Each row comes from the steps of one path. Every step used is in the known rows, and no mark comes twice. Write the path behind each row, first mark first.
In the rows, 128 means zero.
Known rows:
T, N, Z, B, G: [ 78 162 179  96 110 100 107 146 146  65 145 127 108 139  62 139 180 120
 100 192 164 195 145 127  93 159 179 102 147  93 168 145 121 127 122 141
  96  95 138 156 152 149 153 140 134 133 127 100 144  27 108 107 128 128
 173 106 139  92 141 156 140  96 133 156  94 106]
E, L, X, N, F: [100  82 157 114 156  74 149 163 102  63 137 143 144  92 103 110 143 170
 113 112 128 192  94 117 107 154 130  94 140 153 133 165  93 105 122 177
 135 128 157 209 202  78 138 240 101 110 149 140 100  94 112 156 106 183
 147 116 139 100 122 164 107 131  73 157 133 132]
J, L: [ 74 119 135 124 139 113 110 120 102  80 141 103 122 117 115 151 145 103
 138  93 155 106 119 141 124 141 147 128 136 131 123 135 111 133 160 120
 159 115 169 168 153 120 123 148 126 125 147 118 160 104 112 132 130 128
 131  96 143 121 145 179 122 143 112 157  87 131]
Z, N: [107 128 128 128 109  89 149 155 128 101 133 136 138 144 107 124 121 154
 168 132 168 167 158 168 105 135 144 107 131 109 114 134 156  99 173 160
 166 109 118 105 121 135  85 140 108 155 191  83 125  47 117 130 111 133
 122 163 140 116 144 158 127 152  58 111 130 133]
W, F, N, X, L: [143 112 112  97 178 106 152 102 104  99 136 131 125 148  72 165 130 120
 140 126 128 112 116 127  84 111 151 100 157 105 152 108  96 105 101 114
 190 131 145 137  92 142 102 173 103  86 146  99  93  51 140 114 148 114
 145 142 114  84 120  85 118  98  87 141 140 101]
T, N, Z: [ 82 153 180 114 111 106 112 152 153  63 125 119 115 134  94 146 181 107
  95 170 160 179 123 115  88 163 193  90 146  99 160 120 122 126 131 115
 114 105 151 156 164 141 143 135 140 137 131 121 160  41 110 116 101 126
 168 117 131 119 144 159 159  89 132 146  99 103]
T, N, Z, B: [ 76 155 185  99 103 103 109 149 152  69 140 124 107 138  72 139 185 112
  94 190 166 196 150 125  90 165 195  99 148 111 166 127 118 120 120 127
 114  90 139 158 138 155 141 144 131 140 119 104 162  27 111 101 125 128
 173 124 143 102 142 157 153  82 131 148  89 102]
L, X, N, Z: [ 87  86 156 100 116  67 109 177 139  48 107 153 127  86 110  91 146 180
 120 135 170 158 108 136 101 194 161  76 202 120 158 150 144  61 133 138
 157 105 141 181 157 111 116 191 145 114 153 139 109  86  99 180 119 146
 156 111 163  95 109 151 122 113  90 151 114 128]
X, N, Z: [112 123 128  98 115  87 124 182 169  61 122 152 164 106 123 120 146 180
 133 128 182 180 121 147 128 174 188  82 163 101 146 136 114  67 160 125
 163 112 118 162 133 136 107 146 155 125 160 158  97  96 104 162 123 160
 132 107 173 122 114 146 109  86 115 129 127 123]
D, S, T, N: [120 115 134 101 169 117 139 147 130 104 159 122 126 104 100 165 175 109
 124 203 104 165 165 137  82 110 144 176 130 142 118 158 166 147 212 136
 134  99 101 121 137 137 125 167 139 155 155 111 169  98 120 115 107 184
 126 120 139 165 146 136 152  99 125 140  96 140]
S, D: [151 106 146  92 142 130 132 149 102 107 164 137 153 113 113 167 126 164
 117 133 136 130 166 104 148 159 139 136 144  79 140 136 151 118 164 153
 151 109 177 155 155 140  87  89 147 139 156 125 135  95 150 168 149 158
 130 123 147 159 156 149 127 117 124 132  96 133]
B, Z, N, X, L, E: [108 128 156 141 137  93 145 180  59  89 138 137 130 135  97 147  94 161
 112 156 163 185 164 164  95 146 137  82 149 117 109 166 145  83 174 152
 161  78 145 111 155 136 131 138 143 156 199  93 107  27 108 168 142 138
 104 102 112  90 149 158  88  82  47  97 109 104]
J, L, X, N, F: [ 40  61 159 123 123  82 106 131  95  45 121 113 124  95 120 101 163 137
 136  76 163 106  87 147 116 175 150 108 154 142 114 149 114  89 160 130
 171 103 183 198 169  92 132 199 114 100 163 121 145  98  96 160 120 143
 150  90 145  83 142 191 120 134  99 187  89 158]
T, S: [119 133 138 119 126 142 126 122 147  86 128 123 110 185 130 167 138 101
 136 139 144 141 134 171 120 159 118 121  97 103 116 150 102 139 186 117
 133 112 150 146 164 101 117 134 129  99 111 113 137  70 164 125 103 129
 167 132 143 119 155 142 111  95  65 137  94  95]
W, F, N, X, L, E: [146 104 115 107 168 104 158 103  92  98 146 139 116 148  82 165 114 112
 135 134 124 102 115 128  81 116 140 102 168 110 161 104  90  96  90 122
 179 119 146 137  96 135 107 181  99  86 148 107  92  53 146 123 158 109
 141 127 108  82 126  85 113 101  90 145 133  98]
Z, N, T, S: [109 113 124 137 130  90 168 161 141 108 123 105 129 183 149 118 136 127
 175 109 155 183 151 206 124 139 140 122 112  80  95 158 152 103 181 156
 170 101 103 100 139 122  82 178  71 153 180  89 130  29 133 142  98 117
 150 183 130  99 176 160 114 123  35 122 136 125]
F, N, X: [142 150 125 106 148  73 120 137  76 127 136 121 108  91  75 153 146 110
 110 114 147 118 108 154 107 124 147 143 122  85 171 135 126 122 137  83
 168 122 147 153 136 153 119 168 117 124 172  98 125  58 130 117 116 121
 126 155  82 118 107  70 113  92  93 175 133 103]
X, N, T, S: [113  95 121 117 159 105 149 172 148  81 114 122 154 165 151 108 149 170
 147  91 148 170  96 188 161 159 147 121 121  74  94 156 115 110 202 132
 190 113 106 151 136 110 102 199  95 114 154 166 103  79 128 173 131 148
 163 134 157 109 146 156  80  57  64 139 131 116]
J, L, X: [ 52  88 157 121 129  90 100 125  87  61 129 106 104 100 113 125 149 106
 129  94 154  96 110 137 109 159 138 113 167 142 132 143 126 117 146 127
 157 109 180 185 175 101 128 181 129 115 149 109 161 100 106 149 126 121
 142  93 139 100 134 183 123 156  95 172  77 139]
Z, N, T: [106 118 122 136 137  76 167 174 137 121 126 108 141 152 128 109 138 152
 172 109 158 182 157 190 125 130 151 128 130  88 105 150 169 103 164 167
 180 107  93 102 120 136  77 183  72 170 192  99 127  39 116 145 114 122
 138 182 129 111 170 160 121 138  54 116 150 132]
N, Z, B, G: [112 175 127  71  97  76 109 170 179  99 162 139 127 105  68 154 151 136
 116 199 182 197 201 144 110 162 168 114 166 108 201 174 113  77  91 157
  92  96 113 152 137 164 127 133 152 139 136  96 113  70 109 113 142 143
 142 106 171  93 129 125 126 130 133 136 127 105]
W, F, N, T, S: [150  94 105  81 176 109 165  91 125 115 137 104 125 156 102 150 129  97
 151 123 109 114 101 145  88 121 140 113 144  86 140 116  94 123 106 136
 188 145 128 138  93 125  83 177  77 101 119 109 107  34 170 110 140 105
 173 136 130  94 136  99 107  93  79 146 140  89]
D, S, T, N, Z: [116 125 136  96 159 103 135 158 145  98 160 123 131  94 107 167 184 100
 120 209 113 175 176 136  77 116 163 166 138 143 136 158 161 126 195 132
 123  99 101 124 144 143 125 162 148 160 157 110 170  94 117 112  95 184
 127 115 141 164 147 137 162 104 137 135  95 142]
W, F, N, T, S, D: [161  83 110  70 177 115 166  90 113 118 150 108 132 153 110 156 124 102
 152 119 107 108 103 135 100 125 145 116 148  76 142 118 100 112 115 140
 190 144 143 142  99 130  77 160  87 106 130 112 106  37 179 124 147 112
 167 133 132  99 146 103 108  92  86 146 129  94]
W, F, N, T: [149  96 101  79 180 103 162 102 124 126 140 109 128 133  88 143 127 116
 150 121 111 112 105 131  92 118 147 114 159  95 150 113 104 118  97 138
 193 154 123 135  81 138  84 182  77 115 127 118 107  42 161 111 149 112
 162 134 131 104 130  98 112 103  92 142 150  94]
F, N, Z, B, G: [136 157 104  52 105  47 107 129 128 112 155 126 111  65  64 147 141 118
 109 154 173 154 133 137  91 140 165 137 161 100 225 155 112  96  87 129
 116 116 138 166 116 167 108 144 145 146 143  80 123  61 126 113 130 142
 125 106 138  95  90  77 121 109 136 160 126  89]
T, N, F, W: [ 24 118 174 151 100 125 123 126 131  86 126 112 112 136  81 125 202 122
  81 144 123 158 110 138  82 156 177 126  81 105 111 123 113 141 181 142
 112 112 167 175 152  90 153 157  94 110 130 107 158  36 102 104  77 162
 183 123 110 122 184 161 166  84 123 179 120 131]
E, L, X: [115 108 157 110 163  81 144 154  98  81 138 138 122 100  93 136 125 145
 112 128 119 185 115 109 100 142 123 101 154 155 152 160 105 128 114 172
 121 137 155 197 201  87 134 225 108 129 131 131 115  99 120 148 113 162
 140 122 134 114 120 154 108 151  70 144 122 117]
F, N: [139 132 104  85 131  80 120 116  98 119 141 114 113  79  76 146 129 124
 111 112 141 118  98 126  97 128 136 145 137 105 181 131 127 139 127 115
 161 137 150 162 112 140  96 148 127 139 147 105 133  74 131 125 116 141
 127 122 119 125  95  90 121  99 119 157 128  92]
N, F, W: [ 38 111 120 151  84 117 127 144 163 131 130 116 131  97  97 123 182 139
  92 129 119 138 147 156  95 162 161 144  80 120 122 145 110  99 174 162
 111 120 152 178 133  85 128 163  93 109 136 107 133  78 102 109  71 187
 159 131 120 137 193 130 156 117 122 172 158 147]
S, T, N, X, L, E: [100 155 183 154 187  79 102 143 102  90 143 112 140 128 123 203 171  84
 109 167 121 132 153 138  64 127 160 140 146 103 125 142 145 129 152 131
 133  69 120 133 150 157 158 188 129 142 158 120 139 120 100 172 145 105
 137 124 118 121 149 124 135  85  99 149 101 112]
N, Z, B: [111 160 131  72  93  82 112 172 188 105 153 141 128 104  82 152 155 124
 111 196 181 200 201 143 104 172 191 108 174 130 200 150 112  71  92 141
 113  86 114 155 116 170 111 141 150 149 120  95 138  66 113 101 133 139
 147 129 170 107 135 125 139 110 130 128 114 105]
F, W: [ 58 148 100 158 114 117 116 134 131 132 120 138 105 122 100 148 128 125
  99 135 115 139 134 152  88 154 171 126 133 100 128 119 122 132 202 153
 112 136 128 162 115  91 116 132 146 127 124 110 126 104 111 132 112 162
 122 115 136 178 157 120 118 132  86 138 130 124]
N, Z: [119 160 128  96 104  90 117 175 188  95 136 132 138  92 109 160 153 123
 113 167 176 168 166 133 103 168 189  95 166 114 191 139 126  79 111 123
 117 109 126 147 150 152 111 130 158 148 134 123 136  87 113 128 102 137
 136 118 149 135 134 131 147 121 136 127 127 105]
X, N, Z, B, G: [107 131 125  81 112  81 119 178 164  64 141 157 162 114  93 115 144 190
 136 147 190 201 140 157 133 171 173  94 162  97 152 159 105  65 148 149
 149 104 108 159 124 146 119 150 149 116 163 136  81  84 104 150 156 160
 140 101 184  92 105 144  93  94 112 138 127 122]

Which path is each row?
[110 147 142 175 153 108 135 183 104  87 130 148 102 161 107 170 136 140
 105 137 150 138 166 150 130 136 134 130 150 116 146 143 128 108 141 108
 138  63 147 140 161 132 151 199 123  97 176 119 112  97  88 165 133 134
 121 147  90  90 155 110 121  93  94 135 127 116] : N, X, L, E
[ 90  66 153 113 146  77 126 169 126  62 100 130 116 131 128  83 149 172
 131 108 143 149  95 159 124 186 132 100 174 103 123 166 143  97 162 148
 175 107 135 173 162  95 115 227 106 104 150 141 112  77 115 187 121 140
 174 132 150  83 136 160 100  95  58 160 113 125] : L, X, N, T, S
[102  57 158 108 148  79 131 168 113  62 111 133 125 126 135  85 145 177
 128 105 141 145 102 152 135 189 131 106 180  89 122 166 150  90 166 149
 178 104 149 179 168  96 106 209 113 102 154 142 111  80 126 199 130 146
 173 131 149  91 136 163 104  95  62 158 105 138] : L, X, N, T, S, D
[104 165 189 138 193  85  94 142 109 103 143  99 153 120 112 197 184  82
 121 168 122 138 153 146  66 125 166 136 121  93 117 142 147 135 165 116
 148  87 112 129 152 165 154 167 121 148 159 114 139 103 113 141 141  99
 149 139 117 139 145 123 134  92  81 158 106 114] : S, T, N, X
[111 153 125  78 127 107 114 139 130 117 180 142 118 137  29 142 138 169
 129 183 155 178 199 152 130 136 103 151 135 109 157 187 122 132 125 189
 117 103 110 145 109 148 129 153 116 121 138  84 100  65 121 108 183 145
 150 115 172  81 132 129  94 130  99 141 126 110] : Z, B, G
[141 150 105  70 109  59 115 132 132 111 135 117 116  56  91 153 138 105
 105 129 164 136 109 127  85 146 177 122 164 100 218 131 121  96  98 103
 134 125 148 164 126 158  97 138 152 152 143 105 134  73 129 126  99 136
 123 112 128 122  91  83 136  99 140 155 128  90] : F, N, Z
[ 72  97 140 143 113 106 118 127  84  73 161 119 105 111 130 151 114  86
 126 115 145  87 116 140 116 147 133 134 159 143 136 127  99 119 146 141
 132  98 167 166 158 109 132 166 119 133 156 134 169 110 117 148 142 108
 119  70 133 110 158 166 113 144 116 156  82 127] : J, L, E
[120 120 124 123 160 115 156 161 157 121 124  84 117 176 150 139 156 111
 132 112 121 154 136 192 151 149 126 149 110  81 115 169 128 147 173 132
 150 113 111 139 154 110 107 202  74 130 129 135 139  61 145 148 104 121
 178 160 126 116 185 141 104  81  66 140 132  98] : N, T, S
[149 105 109  78 163 113 150  88 118 114 143 125 132 131  73 155 117 116
 149 133 119 105 108 117  78 119 142 100 154 109 151 100  96 118  98 131
 186 155 140 139  81 135  87 149 104 104 131 108 102  50 157  99 151 115
 152 121 138 109 117  98 114 110  97 139 139  93] : W, F, N
[148 114 108  68 147  97 146 100 136 105 147 125 132 117  83 156 125 106
 144 149 134 121 111 117  69 130 168  85 172 104 182 103  89  90  76 125
 171 146 136 145  88 147  91 142 119 112 128 106 104  49 155 102 135 115
 149 116 140 103 115  95 127 115 113 138 133  90] : W, F, N, Z
[148 123 105  56 145  89 140  94 133 108 161 131 129 117  59 154 123 115
 145 163 139 133 133 126  71 126 156  96 172  99 184 123  87  91  71 150
 152 141 129 141  85 149  96 146 120 106 132  90  90  40 154  96 162 116
 154 108 152  82 109  90 114 127 111 145 137  92] : W, F, N, Z, B, G
[146 113 109  57 141  95 144  99 140 107 155 135 131 124  68 154 126 106
 140 165 140 134 132 120  69 135 168  91 169 113 184 109  87  81  70 139
 168 137 127 144  74 157  85 147 113 112 119  93 107  40 155  89 151 113
 157 119 153  90 115  91 120 111 107 135 132  95] : W, F, N, Z, B
[ 74  87 149 129 147  74 148 151 101  67 131 144 136  95 104 109 140 165
 108 112 116 193  90 127  96 153 145  96 140 149 132 159  88  99 141 179
 121 133 155 219 195  63 140 238 108 114 145 137 102 102 108 154 102 189
 143 111 138 109 127 158 103 136  65 161 133 139] : E, L, X, N, F, W
[ 92 112 154 111 112 101 143 165  98 103 141 120 156 108  87 123 123 171
 116 152 159 186 156 161  88 155 140  91 112 127  97 171 140  86 179 171
 163 104 149 121 147 125 116 120 124 165 182  87 115  12 116 139 115 159
 135 103 126 100 162 175 108  91  68 107 126 117] : B, Z, N, F
[ 76 147 188 166 151 116 125 156  92  54 123 131  89 179  92 152 172 122
  89 148 143 156 125 131 109 142 157 115 135  99 126 123 129 147 155 108
 131  72 164 143 169 124 166 184 114 104 159 119 145  49  92 143 122 124
 155 135  87  91 158 143 138  70 106 155  97 114] : T, N, X, L, E
[ 56 113 187 129 109 128 125 136 136  78 137 104 122 138  77 126 205 130
  93 145 134 155 116 125  97 152 158 125  84 116 120 130 125 142 153 135
 130 105 170 166 159 112 149 167  85 115 136 116 161  29 108 102  82 154
 193 130 111 105 176 166 166  80 130 173 122 123] : T, N, F
[119 125 147 112 177 114 137 159 117 105 160 123 123 110  96 163 183 101
 126 202 106 167 173 146  87 105 148 180 121 132 114 166 162 139 210 120
 136  94  98 119 147 144 137 174 132 147 171 109 166  93 117 110 105 176
 127 135 120 162 151 128 146  94 113 146  99 149] : D, S, T, N, X
[112 161 139 161 167 108 132 178 116  89 119 134 119 163  95 173 159 152
 115 121 161 150 170 155 135 131 142 125 137 114 135 148 135 116 152  95
 157  74 147 136 155 141 145 187 126  94 173 111 111  90  88 151 123 145
 125 169  96 103 147 114 127  92  90 136 130 118] : N, X, L
[112  90 151 117 177  74 154 156  99  62 131 134 135 126 126 118 134 150
 123 109 118 197  85 142 115 154 129  97 149 130 126 168  89 119 136 167
 137 130 144 202 209  75 132 250  99 118 139 150 102  94 125 170 113 163
 153 123 138  98 125 164  88 122  46 151 123 117] : E, L, X, N, T, S
[ 81 107 134 117 148 114 140 146 140 115 159 122 122  92 105 155 190 101
 108 195  92 163 165 145  69 115 158 186 108 143 112 159 152 133 220 144
 116 100 108 135 134 117 132 173 130 149 154 102 169  94 112 109  86 205
 134 115 134 170 167 133 165 102 129 150 106 155] : D, S, T, N, F, W
[125  84 130 107 161 110 153 168 135  76 127 122 159 160 157 112 141 178
 145  87 149 164 105 177 170 169 149 120 127  64  89 157 119 106 206 138
 193 111 120 156 142 112  95 177 104 110 162 163  99  82 134 185 140 153
 161 133 157 113 151 161  82  57  71 140 123 128] : X, N, T, S, D
[138 119  98  90 146  76 138 122 111 127 132  87 104 116 120 138 146  99
 118  94 130 129  89 169 118 130 135 161 122  76 164 154 122 145 140 114
 159 127 138 155 133 130  92 188  92 139 134 109 139  59 148 141 107 128
 152 143 109 109 127  95 109  70  92 164 131  88] : F, N, T, S
[ 97 166 185 143 197  81  99 138 115  91 130 100 149 130 117 205 187  95
 116 157 126 145 157 137  67 126 168 137 133 100 121 147 152 137 162 119
 147  79 121 130 144 163 153 181 134 143 160 110 135 114  95 161 142 112
 142 136 122 124 141 131 141  87  95 150 106 113] : S, T, N, X, L
[141 109 151 100 128 151 132 122 122  84 146 130 122 176 148 182 127 110
 129 138 135 129 146 152 138 172 124 125 103  75 116 150 112 127 194 128
 132  99 184 157 183 111  95  96 141 106 124 107 140  78 180 152 116 139
 160 127 144 130 166 148 111  91  80 138  76 109] : T, S, D
[ 75 156 187 158 160 120 123 150  99  60 116 123 100 179  83 154 189 130
  95 138 148 168 125 136 109 138 164 109 125  96 121 125 133 151 162  97
 144  82 163 147 168 134 161 176 119 101 156 107 142  46  89 132 116 133
 160 149  90  94 151 150 142  70 102 155 100 111] : T, N, X, L
[152 115 122  95 178 110 152 104  99 117 145 130 130 138  74 158 127 107
 148 135 121 107 116 133  84 114 148 103 144  95 149 104  97 105 102 114
 192 141 135 135  98 143 104 161  96  95 147 102  97  39 160  95 149 106
 152 144 111 103 126  83 111 106  77 149 141 102] : W, F, N, X
[ 56  81 156 113 119  71 100 137 103  32 121 119 123  90 134 109 150 125
 137  91 174 116  88 143 112 176 167  92 180 135 135 143 115  80 149 120
 166 102 174 191 177 110 128 180 142 112 158 124 145 103  96 166 126 130
 140  82 154  90 125 185 117 140  99 172  78 150] : J, L, X, N, Z
[119 103 128 130 133  94 174 161 129 104 135 112 135 179 159 126 130 132
 172 108 157 174 159 196 134 143 145 128 112  71  94 158 159  99 186 161
 169  96 115 107 149 126  71 162  82 154 185  88 131  34 143 156 107 123
 148 178 132 106 179 164 115 119  41 123 123 135] : Z, N, T, S, D
[112 145 150 155 132  85 148 176 106 104 134 142 133 156 105 131 135 139
 169 133 176 171 171 190 114 129 152 110 111  91 103 141 154  84 178 122
 178  92 112  95 140 145 106 158  99 139 214  79 113  31 117 124 114 116
 122 186 104 110 154 137 123 141  32 128 136 146] : Z, N, X
[100 165 177 100 162  73  89 138 147  95 149 102 157 100 107 192 181  81
 113 195 139 164 173 134  55 144 189 130 151 109 152 144 136 114 129 143
 124  81 105 136 127 175 137 157 143 168 132 102 147 100 111 137 145 109
 154 118 161 129 135 133 145  93 112 140  98 107] : S, T, N, Z, B
